Known rows, with every way that one mark hangs from another:
k_905(k_435 k_887): [  9  -1  -3  -2   0   6   5  -2  15 -12   4 -15   4  16  -9  11  -3  -7
  -8   2  -1 -14   4 -10  -4   0  -1   3  -7  14  13  12  -8 -15]
k_808(k_435(k_905)): [ 12  -6  13  -4   4   5   7  13   1   3   9  -8   7   9  -8  12   6  -9
   8   4  -4 -18   5  -5  -8   2   4   0  -5  12  18  -2  -1 -12]
k_435(k_905): [ 12  -4   4  -4   4   5   5  13   2   2   3  -8   7  10 -10  14   4  -8
   5   3  -4 -19   8 -12  -4   0   0   3  -4  12  24   6  -1 -11]
k_772(k_808(k_225)): [  3  -3   0  -2  -1   4   8  12  13  -6   0 -10   9   3  -8  16   8  -7
 -11   9   0 -14  -4 -11  -8  -9  -5  12  -3   9   4   4  -9 -16]
k_225(k_672(k_887(k_808(k_784) k_905))): [  9  -3 -10  12   7   0  -4  16 -11  -7   4  -7   8  38   1  11  -5  -8
   2   5  -7 -15  10 -10   0   3   8  11  -7   0  -5   2   7 -20]
k_784(k_905): [  9  -3   0  11  -3   3   4  11   5  -3   4 -13   4   9  -5   6   0  -6
   4  -5   1 -14   5  -5  -3  -1   4   3  -5  11   7   6  -1 -10]
k_808(k_435): [  6  -4  11   0   2   5   9  11   5  -2   7 -11   4   7  -6   9   6 -10
   2   3  -3 -14   3  -3  -9   0   9   1  -4  10   6   1   0 -11]
k_808(k_784(k_905(k_435))): [ 11  -4 -10  11  -5   6  -3   4   1 -10   5 -18   6  15  -5   6  -7  -5
  -6  -4   1 -14   5 -12   9   1   1   3  -8  12   2   6  -3  -7]
k_887(k_672(k_225) k_808): [  1 -13  -3   4   5   3  17  10  -6   1  -4  -6  -2  25 -15  14  14 -10
  -9   0  -2 -18  12   6  -8  -1   1  14  -1   4  15   9  -6 -22]
k_887(k_905(k_784)): [  9   0  -1   5   7   2   6  13  19  -1  -2  -5   4   9  -6  14   3  -6
   2  -4  -2 -18   3 -16  -6   0   6   2 -13   4   0  10   1 -10]
k_808(k_435(k_905) k_784 k_887): [  9  -9   4  -5   3   1   0  16  -8   3   9  -8  10   2  -5  11   4  -9
   7   8   0 -20   4  -9   4   4   9   6 -11   9  10  -5  -1 -14]
k_225(k_672(k_887(k_808(k_784(k_905))))): [  9  -5  -9  18  -4   0  -5  14 -10  -4   7 -12   6  36   3   4  -6  -6
   5   0  -5 -12  12   2   3   2   7  11  -7   1   3  -2   5 -18]
k_905(k_435(k_808) k_784 k_887): [  7  -3  -2  -4  -2   4   6   0  32  -8   0  -8  -1  23 -11  17  -1  -2
  -6  -6  -6 -15  -6  -9  -4  -2   2  -4 -13   7   7  15  -8 -13]
k_672(k_225 k_887(k_808(k_784))): [  0 -11  -8   4  -3   1   6  15  -7  -6  -1  -6   7  42 -11  10   9  -8
  -4   4  -6 -12   8 -11   3   2   0  11  -2   0   7   3  -2 -25]
k_887(k_808(k_225 k_784) k_905): [  7  -3  -4   9   6  -1   6  15  -4 -11   2  -9   5  18  -9  12   5 -13
  -5   6  -1 -18   7 -23   3  -4  -4  16 -10   7  -6   5  -1 -13]
k_672(k_887(k_808)): [  1  -3  -4   3  -1   2   5  12  -4  -1   0  -8   3  31  -8  15   4  -7
   2   5  -6 -10  11  -5  -9  -4  -1  13   1   6  15   8   4 -22]
k_887(k_808(k_225) k_905): [  6  -2  -3   9   7   1  11  12   3  -7  -1  -8   3  13 -11  14   8 -13
  -5   4  -1 -18   9 -16  -8  -4  -3  17  -5  10  -2   9  -2 -18]
k_435(k_808(k_225(k_672) k_784(k_905))): [ 12  -4  -3  15  -1   3  -1  15   4 -13   6 -12   4  14  -1   2  -3  -8
  -6  -5  -5 -16  -6  -6   6   0  14   3 -10   5  -9   0  -4 -10]
k_543(k_772): [  2   3 -11  -2   3   5   9  10   9  -5   1 -11   5  12  -8   3   3 -11
   2   1  -2 -14   1 -11  -4 -11   3   4   0  10  11   6   1 -12]
k_887(k_905(k_435)): [  9   1  -8   5   7   8   4   4   7  -9  -1 -14   5  13 -10  15  -1  -8
  -7  -1  -2 -16   6 -18  -3   2   1   4  -3  14  -1  13  -1 -12]
k_225(k_672(k_887(k_808))): [  6  -3  -6   7   2   3   2  12  -4  -1   2  -8   5  31  -1  11  -1  -9
  -1   3  -8 -12  12   4 -10  -1   8  13   0   2  12   5   7 -22]
k_808(k_887): [  3  -4  -5  -1   1   3   4  12   2   0   0 -10   6  -2  -6  11   3  -8
  -2   4   1 -16   4  -6  -3   0   9  12  -4   9   9  10   0 -15]
k_435(k_808(k_784 k_887(k_905))): [  3  -4  -7   3   6   0  -1  16  -4  -8   2  -5   5  15  -8  16   0  -3
   3   2  -4 -20  -8 -21   6   2  12   3 -10   6 -14   8   1 -12]
k_808(k_225(k_672) k_784 k_887): [  7  -3 -10   2   4   2   0  15  -1  -8   2 -11   9  -8   2   3   1 -14
 -16   7   2 -17   3  -9   5   1  16  16 -10   3  -2   2  -3 -16]
k_435(k_808(k_225) k_905(k_784)): [  9  -4   3  -6   3   3   9  15  21   1  -4  -2   2   8 -13  17  11  -7
  -2  -3  -7 -19  -4 -14  -3  -5   2   3 -10   4  14   7  -6 -13]
k_672(k_225): [  5  -7  -1   1   1   5  12  11   8  -5  -2  -8   6  16 -13   8  11  -9
  -7  -2  -3 -16   4  -9  -3   3   5   3  -2   6  10   8  -5 -16]
k_808(k_225 k_784): [  6  -3  -3   0   0   3   5  14   2 -12   1 -10   7   4  -6   7   5 -13
 -13   7   1 -15   2 -20   6  -4   3   7  -8   8   4   4  -5 -11]
k_905(k_435(k_808)): [  4  -3  -5  -1   1  11   4   3   9  -8  -1 -11   0  20 -13  18  -1  -5
  -9  -2  -9 -14  -4 -10  -4  -1   3   0   1  12   5  15  -3 -11]
k_543(k_772(k_808)): [ -1   1  -9  -5   2   4   9  11  12  -4   3 -10   8  15  -8  10   3  -5
   2   6  -3 -13  -5  -9  -8 -14  -5   7   0  10   7   3  -3 -14]
k_887(k_672 k_808(k_225) k_905): [  2  -4  -6   9  12   1  13  12  -5  -3  -3  -8  -3  11 -11  17  11 -13
 -10   5   2 -19  11  -5  -9  -7   1  19  -6   9   0  10  -4 -21]
k_905(k_784 k_887(k_672)): [  6  -4   3  -2   4  -1  11   7  20  -1   0  -5  -3   9  -5  13   6  -5
  -3  -1   4 -17   4   2  -7  -5   8   1 -16   3  15  10  -7 -16]

Rows:
[  3  -3 -16   5   5   6   8   8  21  -4 -12  -9   6  27 -13  14   8  -6
 -11  -7  -5 -11   3 -15  -3   5   6   3  -7   0  -4  11  -6 -27]  k_672(k_225 k_887(k_905(k_435 k_784)))
[ -3   2 -16   0   9   1   6  15   9  -2   1 -10  11   6  -7  12   2  -4
   5   6   2 -17  -6 -12  -7 -10   0  14  -4  10  -8   5  -2 -21]  k_543(k_772(k_808(k_887(k_905))))
[ 10  -3  -4   7   3   3   8  11   3  -5   2  -9   4  10  -3   7   4 -16
 -12   4  -4 -16  11   0  -9  -3   3  19  -4   5   9   6  -1 -15]  k_887(k_808(k_225(k_672)))
[  0  -7 -18   5  13   7  10   5  -1  -3  -9 -13   1   6 -14  15  10  -8
 -18  -2   4 -19   5  -3  -2   5  11  14  -4   8  -5  14  -9 -28]  k_808(k_887(k_672(k_225) k_905(k_435)))
[ 10  -3   4   0   7   6   4  15   2   0   4 -11  10   9  -2   7   9 -15
  -3   6  -5 -13   6   1  -9   2  14   8  -3   6  11  -9  -1 -25]  k_808(k_225(k_672(k_887)) k_435(k_905))
[ -2   2 -11  -5   2   4  12  12  17  -7  -1 -12   9   5  -9   8   9 -11
  -6   7   0 -12  -6 -12  -8 -16  -5  13   0  10   3   1  -8 -18]  k_543(k_772(k_808(k_225)))
[ 10  -4  -5  -2   7   4   3  15   4   0  -1  -6   5   0  -6  13   5 -11
  -6   2  -5 -21  -3  -3  -4   1  15  12  -5   7   9   4  -4 -19]  k_435(k_808(k_225(k_672) k_887) k_905)
[  3  -9  12   1   5  -1  15   6   0  -2  10  -9  -4  22  -7  13   7  -8
   3   6   1 -17  10  12 -13  -4   3   9  -9  10  13   2  -5 -21]  k_905(k_887(k_672 k_808(k_435)))
[  3 -11  -9  15  -7  -1   4  14  -7  -6   1 -10   6  42 -10   5   6  -5
   4  -2  -3 -11  10  -5   6   3   0  11  -4   2   2   0  -3 -24]  k_672(k_225 k_887(k_808(k_784(k_905))))
[ 14  -5   0  -1   6   4  -1  17   1  -8   4  -6   6  16  -5  10   2 -11
  -6   3  -9 -21  -4 -13   5   1   9   3  -9   4   7  -1  -3 -11]  k_435(k_808(k_225(k_672) k_784) k_905)
[  9  -6   2  -5   3   3   3  16   1  -8   2  -6   6  15 -13  14   7  -9
  -3   4  -7 -20  -5 -22   7  -3   1   1  -8   9   9   2  -5 -11]  k_435(k_808(k_225 k_784) k_905)
[  7  -6   1   1  -1  -4   8  10   6 -14   6  -9   4  21  -7   8   5 -12
  -6   8   2 -16   6 -15   2  -5  -6  14 -12   8   7   3  -8 -17]  k_905(k_887(k_808(k_225 k_784)))
[  8   1 -11  10   9   2  -2  17  -2 -13   1 -10  10  16   1   6   1 -12
  -9   6  -3 -13   2 -18   3   2  15   7  -8   1 -12  -2   2 -22]  k_808(k_225(k_672(k_887(k_905))) k_784)
[  3  -9   3   0   6   1  15   6   9  -7  -1  -9   0  19 -12   8  13  -7
  -7   1   2 -17   5   2  -4   1   8   2  -7   7  12   7 -12 -25]  k_905(k_887(k_672(k_225)))
[  3   1 -13   5   6   8   1   5   4  -8  -4 -13   6  24  -9  16   0  -6
  -6   1  -4 -11   5 -17  -5   1   4   4   0  10  -2  11   1 -23]  k_672(k_887(k_905(k_435)))
[ 11  -5   7  -7   2  -1   4  13   9 -13   5  -6   5  21 -13  12   6  -7
   1   5  -4 -20  -7 -22   7  -3   0  -1 -13  10  10   1 -11 -15]  k_435(k_808(k_225 k_784) k_905(k_887))
[  1  -6  10  -2   1   6  11  13  13  -4   5 -12   9   1  -7  14  12  -9
  -7   9   0 -12  -5  -4 -12  -7  -1   9  -4  11  -1  -4  -9 -17]  k_772(k_808(k_225 k_435))
[  7  -5   8   1   4   7   8  13  12  -5   8 -13  10   1   0   9   7 -11
 -11   8  -3 -13  -4   4 -14  -3   8  10  -6   6  -2  -7  -7 -17]  k_772(k_808(k_225(k_672) k_435))
[ 11  -4   4  13  -5  -3   7   6   8  -6   9 -11   1  26  -7   6  -1  -4
  11  -2   1 -16  10   0  -6  -2  -4  10  -9  12  12   6  -5 -16]  k_784(k_905(k_887(k_808)))
[  3  -8   2  -5  10   4  12  15  -6   7   1  -9   2 -16  -8  13  16 -14
  -7   9   4 -19   6   5  -8  -2  13  16  -7  12  13  -2  -8 -24]  k_808(k_225 k_435(k_905) k_887(k_672))
[  6  -6  -4   3  -1   0   7  13  -3  -9   2  -8   4  15  -8  10   6 -13
 -10   7  -1 -16   9 -16   3  -6  -5  17  -8   7   6   5  -3 -12]  k_887(k_808(k_225 k_784))
[ 10  -5  11  -4   4   5  11  14   5   0   5 -10   7  -1  -9  10  13 -14
  -1   6  -2 -17   5  -9  -7  -1   3   6  -5  13  14  -4  -5 -16]  k_808(k_225 k_435(k_905))
[  6  -7   6  -2   1   1   8  15   7  12   3  -3   4  28  -7  18   9  -7
  12   2  -7 -13  11   1 -12  -1   0   9  -8   1  21  -2   3 -21]  k_672(k_887(k_808(k_435(k_905(k_784)))))
[  3  -8 -10  10   1   0   0  13 -12  -1   3 -12   1   0  -2   8   0  -4
  -2   0   8 -18   5   2   8  -1  13  11 -11   7   2   4  -3 -15]  k_808(k_784(k_905) k_887(k_672))
[ -5  -8  -8  -3   6   3  10  12   1   1  -4 -10   4 -12  -7  19  12  -6
 -17  11   6 -16  -2   2  -9  -9   4  22  -5   8   3   6 -11 -25]  k_772(k_808(k_225 k_887(k_672)))
[  2  -6   4   8  13   1  17  13  -5  -1   2  -8  -4   9  -9  15  14 -14
  -6   6   2 -17   9   2 -13  -5   6  16  -6   9  -5   2  -4 -21]  k_887(k_672 k_808(k_225 k_435) k_905)
[  9  -2  -4  -3  -2   3   7   0  29  -7   0 -11   2  13  -7  11  -2  -6
  -8  -3   0 -14   4  -9  -4  -1  -1   2 -15   8  13  13  -8 -13]  k_905(k_435 k_784 k_887)
[  5  -8  -7  15   0  -1   8  12 -11  -6   3 -12  -3  12  -6   8   6 -10
  -8   2   5 -17  10   0   4  -7   0  18 -10   7   4   4  -5 -15]  k_887(k_672 k_808(k_225 k_784(k_905)))
[  6  -5   6   0   1   4   8  14   2  -9   6 -11   7   2  -5   5   9 -14
  -9   7   0 -13   0 -14   2  -2   7   4  -9   9  -2  -4  -5 -11]  k_808(k_225 k_435 k_784)
[  0  -8  -6  -4  -1   1  -2  15  -1  -4   5  -9  13   6  -4  16   0  -2
  -3  11   1 -17  -5 -11   3  -4   0  12  -8   6   0   2  -4 -13]  k_772(k_808(k_784 k_887))
[  6  -7   1  10  -4   0   0  14  -5  -2  11 -13   7   1   0   3   0  -6
   7   1   4 -15   2  -2   5   4  13   6 -12   9  -6  -5  -1 -13]  k_808(k_435 k_784(k_905) k_887)
[ 11  -6 -11  14  -7   4  -1   3  -4  -8   6 -16   3  26  -6   8  -7  -6
  -4  -2  -1 -15  11  -8   6   0  -7  12  -7  11   5   8  -2  -9]  k_887(k_808(k_784(k_905(k_435))))
[  3  -8  -4   7  13   4  14  12   0  -4  -5  -7   1  16 -13  12  13  -8
  -8  -2   0 -19   5  -5  -5   3   9   4  -4   6  -1   8  -6 -21]  k_887(k_672(k_225) k_905)
